Each row comes from the steps of one walk. Every step used is in the known rows, and no mark comes twice. Write the walk behind each row, first mark first.
Known rows
f > n > y > e > p: [ -1.3  -5.8   4.0  -3.8 -74.7 -21.5   4.2 -19.9  -7.6 -27.2 -16.9  20.7
 -27.9   4.1 -21.3   1.8 -20.8   4.1  23.9 -17.3  -5.4]
e > f > n: [  3.1  -4.6  30.8  29.7 -33.6  -1.2   4.2   0.7 -18.3  -3.4 -21.2 -14.2
 -21.1   5.1 -25.8  16.8 -20.1  33.0  23.1 -25.5   5.0]
t > p > e: [  5.5 -15.8  32.1  -6.6  -1.4   3.3  -1.6  -6.3  -4.6  13.7  -5.4  35.6
 -22.0   5.5 -11.8 -12.5 -30.3  14.4   0.4 -11.4  -6.9]
f > e > p: [-18.4 -13.4  20.9  14.0 -62.3  -1.0  -4.2   6.3  -7.0 -12.2 -23.6  -4.0
  -6.4  19.0  -6.2  -3.9 -11.8  11.4  -6.1 -16.1 -12.8]
y > n > f > e > p > t: [ -7.7  -2.0   2.7  25.6   7.9  13.9   5.8  -2.7 -14.5 -10.4 -30.0 -28.9
   0.9  17.2 -16.8   5.2 -10.3  12.3 -17.0 -19.7  -9.8]
e > p > t: [ -4.1 -14.3  11.9  24.9  10.8   6.6   2.3 -10.6 -14.4  -7.3 -29.1  -8.5
  -0.8  -4.8 -26.3   7.9 -15.6  11.6  -5.7 -25.5  -7.4]
e > f > y: [ 11.5 -22.5   8.7   1.3  11.9 -16.2   1.1   7.6 -23.3   2.9 -31.4  46.8
 -13.5  22.2 -14.7   8.3  -7.8  25.2  18.2 -24.7  -4.6]
p > e > f > y > n: [  8.7 -16.5  15.6  -7.5   6.6 -15.0  10.3   2.7 -31.6  10.9 -19.3  55.6
 -19.3  24.7 -10.0   8.8 -16.3   3.8  -2.5 -25.4  -2.2]
y > e > f > n: [  2.4  -0.6  16.1  11.1 -47.8  -7.2  17.1  -0.3 -19.9  -9.6 -13.9 -17.8
 -38.2  17.4 -30.2  14.6 -31.1  28.3  28.6 -23.0   1.0]
p > e > y: [  7.9 -21.6  17.7 -10.7   4.5  -6.8 -17.4 -22.0 -17.7  17.2   0.3  37.4
 -14.4   2.9 -14.4  -8.3  -8.2  14.3  -9.1 -27.1 -12.8]
t > p > e > f: [  9.1  -8.6  23.4   0.7   5.8   7.2   5.5  -4.6 -19.3  14.7 -19.9  33.3
 -22.5  10.5  -4.0   3.6 -34.3  18.2  10.8  -8.8   3.0]
n > f: [  6.3 -11.2  -1.4  29.1   0.5  -5.9  -5.6  -0.5  -1.9   1.9 -19.8   5.6
  -8.1  33.2 -18.6  -9.8 -11.7  28.0   9.2 -20.6 -17.3]
f > n > y > e > p > t: [  4.1  -3.2   4.7  -0.7 -18.7  -2.8  10.8 -26.5 -14.2 -22.1 -23.9   3.8
 -23.3 -10.4 -34.5  11.3 -21.7  11.9  16.4 -23.3  -4.1]
p > e: [  2.6 -16.6  28.6  -5.8 -20.0   0.1   0.6 -10.2  -9.5  14.3  -9.6  43.3
 -21.4  19.8 -15.3  -6.6 -24.8   8.5  -6.7 -23.7 -15.7]
n > f > e > p > t > y: [ -0.4 -14.0  -6.6  13.5 -12.6  14.7  -7.9  -6.9 -12.9 -13.1 -24.8 -17.4
  14.6  14.4  -5.7  -2.3   1.7  37.9   4.5 -26.2 -16.6]
t > y > n > f > e: [ -6.9 -11.3  14.7  24.5 -18.3  -1.0  -4.5  16.8 -14.7  -4.0  -3.1   3.7
   1.5  34.4   0.8 -15.2   0.2  37.8  -7.0 -23.4 -24.3]
y > n > f: [  1.1  -8.5   3.5  41.2   7.9 -11.4   1.3   6.6 -11.4   1.1 -10.6   3.5
  -7.6  29.0 -17.3  -8.2 -12.5  16.3  -5.9 -21.7 -15.9]
n > y > f > e: [ -7.6 -12.0  56.4  14.4  -7.3  -2.6   6.0   6.4 -10.7  -3.4 -20.9  71.8
 -26.7  16.5  -8.2 -20.6  -3.9  34.0  -0.9 -11.1 -17.3]
y > f > e: [-15.4 -12.5  51.3  22.2 -22.4   5.7  10.5  15.4  -9.0  -0.5 -17.7  25.4
 -28.8  27.9 -14.7 -18.8 -10.4  33.2  -6.8 -12.7 -15.5]
f > e: [-12.7 -15.4  41.9  15.5 -18.5   1.5  -0.1  16.6  -9.4   1.0 -10.1  18.4
 -14.5  21.0 -10.6  -9.6 -10.3  31.6  -7.9 -21.5 -23.3]
f > e > p > t > y: [ -8.3 -20.6  17.8  12.0 -14.6  11.9  -6.6  -1.3 -19.7 -12.5 -18.3  -5.1
  12.1  -1.7  -7.0  -1.2   0.4  35.8  -4.3 -29.4 -17.1]
t > y > n: [ -8.2 -24.8  32.7  39.8  -4.1 -18.5  -2.6  15.4 -26.8  -2.1   9.8  28.4
   3.3   2.5  -7.9 -11.2  -3.5  26.4 -11.5 -33.9 -20.2]
p > t > y: [  2.8 -25.7  24.7  24.2  32.7   3.9  -4.6  -2.3 -22.8  -0.7  -6.5  17.5
   8.0  -8.6 -17.4  -3.5  -2.1  46.3  -1.1 -37.5 -21.3]
y > e > p: [-11.0 -12.7  -5.2   6.1 -61.9 -17.4   9.0  -4.5  -9.5 -17.2 -14.9   0.6
 -23.3  22.0 -18.9  -2.8 -27.8  -1.4   6.0 -16.9 -11.5]
y > f > e > p > t: [-12.9  -7.8  28.2  20.8  -6.7  19.6  12.0  -3.7 -13.2  -9.7 -37.0  -7.1
 -14.1   8.0 -22.3  -1.2 -12.0  18.8  -9.5 -15.6  -5.2]
t > p > e > f > y > n: [ 11.2 -16.1  17.7  -6.6  20.8 -12.4   8.6   7.1 -27.8  10.4 -16.1  49.4
 -20.2  13.5  -7.0   3.2 -21.2   7.2   2.9 -15.1   4.8]
n > f > y > e: [ 14.3 -15.9 -28.1 -19.4 -11.4 -23.6   8.1  -2.9  -5.4  -7.6 -16.0  23.9
 -29.7  50.2 -24.0  -9.8 -15.3  19.2  24.1 -20.5 -18.0]
n > y: [  4.7 -19.6  37.2  17.2  16.5 -19.0  -7.2  -5.1 -12.3  -1.5 -13.1  81.4
 -10.8  -3.6 -11.9  -9.6  -6.7  24.6   5.2 -23.3 -21.3]

Which walk is each row?
[  7.7  -9.1  37.4   1.3 -28.7   3.2  -5.2 -19.4  -7.7   5.4  -7.3  -1.7
 -37.4 -11.4 -29.6 -11.7 -13.5  28.8  16.9 -12.2  12.3] => t > p > e > y > f > n
[ -0.6 -25.1  23.0  15.0  11.5 -27.0   3.0  15.9 -21.1   1.2  -7.0  42.3
 -11.1  15.0 -20.4  -4.8  -4.1  11.2  -9.2 -29.3 -13.2] => f > y > n
[  6.5 -10.1  35.5   1.1 -40.5   1.1  -3.6 -22.2 -11.7   6.2 -10.3   5.9
 -35.9   0.6 -33.0  -7.0  -9.6  24.2  10.9 -22.4   6.4] => p > e > y > f > n
[  1.1 -12.7  37.1  27.2 -27.7  -6.9  -4.8  -9.8 -12.8  -3.2 -10.7  -9.5
 -29.7  -7.6 -35.9  -7.4  -1.8  35.3  13.2 -23.7   4.2] => e > y > f > n
[ 17.0 -21.5 -13.6  -0.9   6.3 -17.7  -8.0  -0.1  -2.2   0.4 -27.5  28.9
  -8.8  37.1 -20.4  -7.2   0.1  26.8  17.9 -23.5 -14.2] => n > f > y
[  5.8 -11.4   0.5   9.9  21.1   0.4  17.5  -1.9 -36.3  -5.3 -12.0  17.3
 -16.9  11.8 -14.4   9.5 -22.4  39.1  17.3 -27.9 -13.1] => p > t > y > e > f
[ -2.8  -7.4  13.9  17.4 -15.6   4.2  -3.4   9.6  -1.1   0.6 -18.2   2.1
 -10.7  41.2  -9.1 -11.6  -8.1  35.4   0.2 -17.2 -22.6] => n > f > e
[-12.2 -17.0  37.2  24.0  11.4 -13.8  -9.4  11.2 -27.1   3.4   8.3  12.2
  -7.9   1.9  -9.9  -9.6   2.4  22.6 -29.3 -26.6 -17.6] => f > e > y > n
[-14.8 -16.9  25.1  27.0  -8.3   3.2   1.8   8.0 -29.1 -12.3  -6.2  -5.0
  10.2  -2.6  -6.3  -0.8  -1.6  23.2 -22.1 -30.8 -15.2] => f > e > p > t > y > n
[-11.0 -10.5  22.1  14.6  -3.1  16.0   3.0  -3.2 -13.8  -9.3 -29.8 -14.2
  -2.6   2.8 -18.7   6.1 -11.8  18.5 -12.7 -22.4 -11.4] => f > e > p > t
[ -2.0 -11.8  25.9  27.3 -52.0   8.7   4.9 -14.0 -13.7 -17.5 -24.8 -25.1
 -12.7  -9.2 -32.3  -0.1  -4.7  34.9  18.6 -26.8   6.9] => e > p > t > y > f > n
[  0.1  -7.0   5.9  13.1  -9.7 -10.7  19.5   4.8 -26.1  -2.4 -14.5  22.3
 -32.6  28.6 -16.5   6.8 -33.0  21.8  16.9 -17.9 -10.4] => y > e > f
[ 10.0  -1.7  30.0   0.4 -34.2   8.8   4.0  -9.7 -14.2   5.8 -18.4  -6.5
 -29.1   0.6 -19.0  11.4 -32.6  25.0  24.9 -14.1  12.6] => t > p > e > f > n
[-13.9  -4.3  -0.5  23.8 -51.5  -1.5  -2.3   6.4  -7.3 -13.5 -24.3 -17.8
  -2.0  34.0  -4.0  -5.0 -10.1   5.6  -9.5 -13.2 -10.4] => y > n > f > e > p
[ 16.1  -3.0  35.6  -6.1 -24.5  -3.7  -0.4 -24.1 -18.4   1.7 -23.4  63.0
 -25.8  -1.3 -14.2  11.1 -19.1  22.1  24.4 -22.0   1.1] => p > e > f > n > y
[  3.9 -18.7  17.1  18.3  19.9 -22.8   8.6  15.3 -32.5   1.9 -18.9  40.6
 -13.1  17.8 -13.6   7.8  -9.1  14.9   0.1 -26.3  -3.9] => e > f > y > n
[ -3.4  -8.8  44.1  33.0 -47.7  -3.1   9.0   0.0  -6.0  -5.7 -17.5  -6.6
 -34.6   6.5 -37.1  -5.8 -14.4  32.3  16.2 -21.4   1.9] => y > f > n
[ 18.7 -19.3   9.2 -25.9  13.2  -4.9   1.5  -3.0 -18.9  11.3 -28.1  54.0
 -21.2  19.4  -7.4   3.9 -20.6  18.7  21.2 -13.6   3.8] => t > p > e > f > y
[ 11.7 -10.1 -37.8 -12.8   4.5  -3.9   9.9 -18.9  -9.7 -16.1 -36.8 -11.8
 -14.7  27.9 -30.2   5.9 -16.0   8.5  15.5 -21.0  -8.1] => n > f > y > e > p > t
[ -9.5 -19.6 -10.0   1.9 -72.3 -17.3   2.5  -3.7 -14.5 -21.3  -6.7   4.2
 -10.0  18.4  -9.5  -7.6 -17.2  11.8  12.7 -22.4 -14.8] => t > y > e > p
[ 10.9  -9.5  -7.4  10.9  14.0  -9.1 -11.4 -16.4 -16.9  12.9  -2.3  17.5
 -10.2  23.2 -12.8  -9.2  -7.6   9.4 -10.6 -23.3 -11.9] => p > e > y > n > f
[  5.9 -12.1  -6.7  36.7  26.8 -16.4 -13.1  -3.6 -17.3   4.3  -3.6   1.7
  -2.6  15.5 -17.1  -9.2  -0.2  20.8  -8.7 -24.4 -13.5] => e > y > n > f
[  0.5 -18.4  24.8   7.1  12.0 -13.9  -8.8 -10.8 -26.8  14.7   9.2  35.9
 -13.2   0.6 -13.6  -7.4  -9.6   3.8 -24.0 -28.5 -12.1] => p > e > y > n
[ -8.0  -5.0  18.0  27.6  -8.9  -0.5   2.1  16.9  -9.8   0.1 -10.1  -2.1
 -10.8  39.5  -7.7 -10.4  -8.7  25.7 -13.3 -18.0 -21.0] => y > n > f > e
[  7.5  -6.7  11.3   4.4   6.2 -18.3  15.6  -5.8 -27.3  -5.5 -18.0  66.4
 -32.4  17.1  -9.7   3.9 -26.8  21.4  21.2 -17.0 -12.9] => n > y > e > f
[  3.9 -16.6 -15.0 -13.6   1.8  -7.1  12.8 -14.1 -16.2 -15.5 -29.0   3.5
 -17.9  11.4 -31.1   7.6 -17.4   6.1   6.3 -24.5  -8.3] => f > y > e > p > t
[ -0.5 -21.5  34.0  33.1  23.2   6.8   8.7  -1.4 -21.3  -1.4 -15.8  28.1
 -10.3  -0.6 -23.2 -13.8  -3.3  45.5   3.5 -26.5 -12.6] => p > t > y > f
[  4.2  -7.1  12.1   8.7 -56.4  -8.3  10.5   0.0 -24.6 -12.6  -7.1 -11.9
 -27.5  13.1 -20.6  10.9 -21.4  40.0  33.2 -27.8  -1.2] => t > y > e > f > n
[  7.2  -9.3  22.4   1.1  -9.0   4.6   6.7  -8.4 -23.2  15.6 -23.4  41.7
 -21.3  25.2  -8.1   9.1 -29.7  13.6   5.4 -20.1  -4.2] => p > e > f
[ 17.7  -2.3  35.9  -5.5 -10.2  -1.7  -2.2 -19.8 -15.2   1.2 -20.5  55.2
 -26.6 -13.3 -10.8   6.2 -23.1  26.2  30.2 -11.6   8.0] => t > p > e > f > n > y
[ -4.5 -19.9  19.2  30.9  -9.4   7.1   6.6  -7.4 -19.7 -10.5 -26.0  13.8
  -4.6  -1.2 -19.8  -9.8  -4.0  31.9   5.0 -22.6  -4.4] => e > p > t > y > f
[  2.0 -17.3  26.3   6.6  26.9 -10.8 -10.3  -5.5 -24.5  13.7  12.8  27.6
 -13.7 -10.6 -10.0 -11.8 -13.7   8.6 -19.9 -18.1  -5.1] => t > p > e > y > n
[ 17.3 -19.5   8.2 -25.6  -0.3  -8.5   2.8  -6.1 -22.2  11.8 -31.5  61.1
 -20.7  30.6 -10.1   8.9 -16.3  13.7  15.1 -23.5  -2.4] => p > e > f > y
[  5.1  -7.0  23.3  -4.3 -36.0 -22.4   8.5 -11.7 -10.5 -15.0  -2.3  42.8
 -38.7   5.2 -27.6  -3.9 -20.9  24.0  23.6 -22.6 -15.0] => f > n > y > e
[-12.1 -10.2  -3.4  20.2 -61.8  -2.8  -8.6   7.9 -11.5 -17.1 -17.2 -13.5
   9.2  32.0   4.4  -9.2  -1.0  18.4  -3.3 -18.6 -13.6] => t > y > n > f > e > p
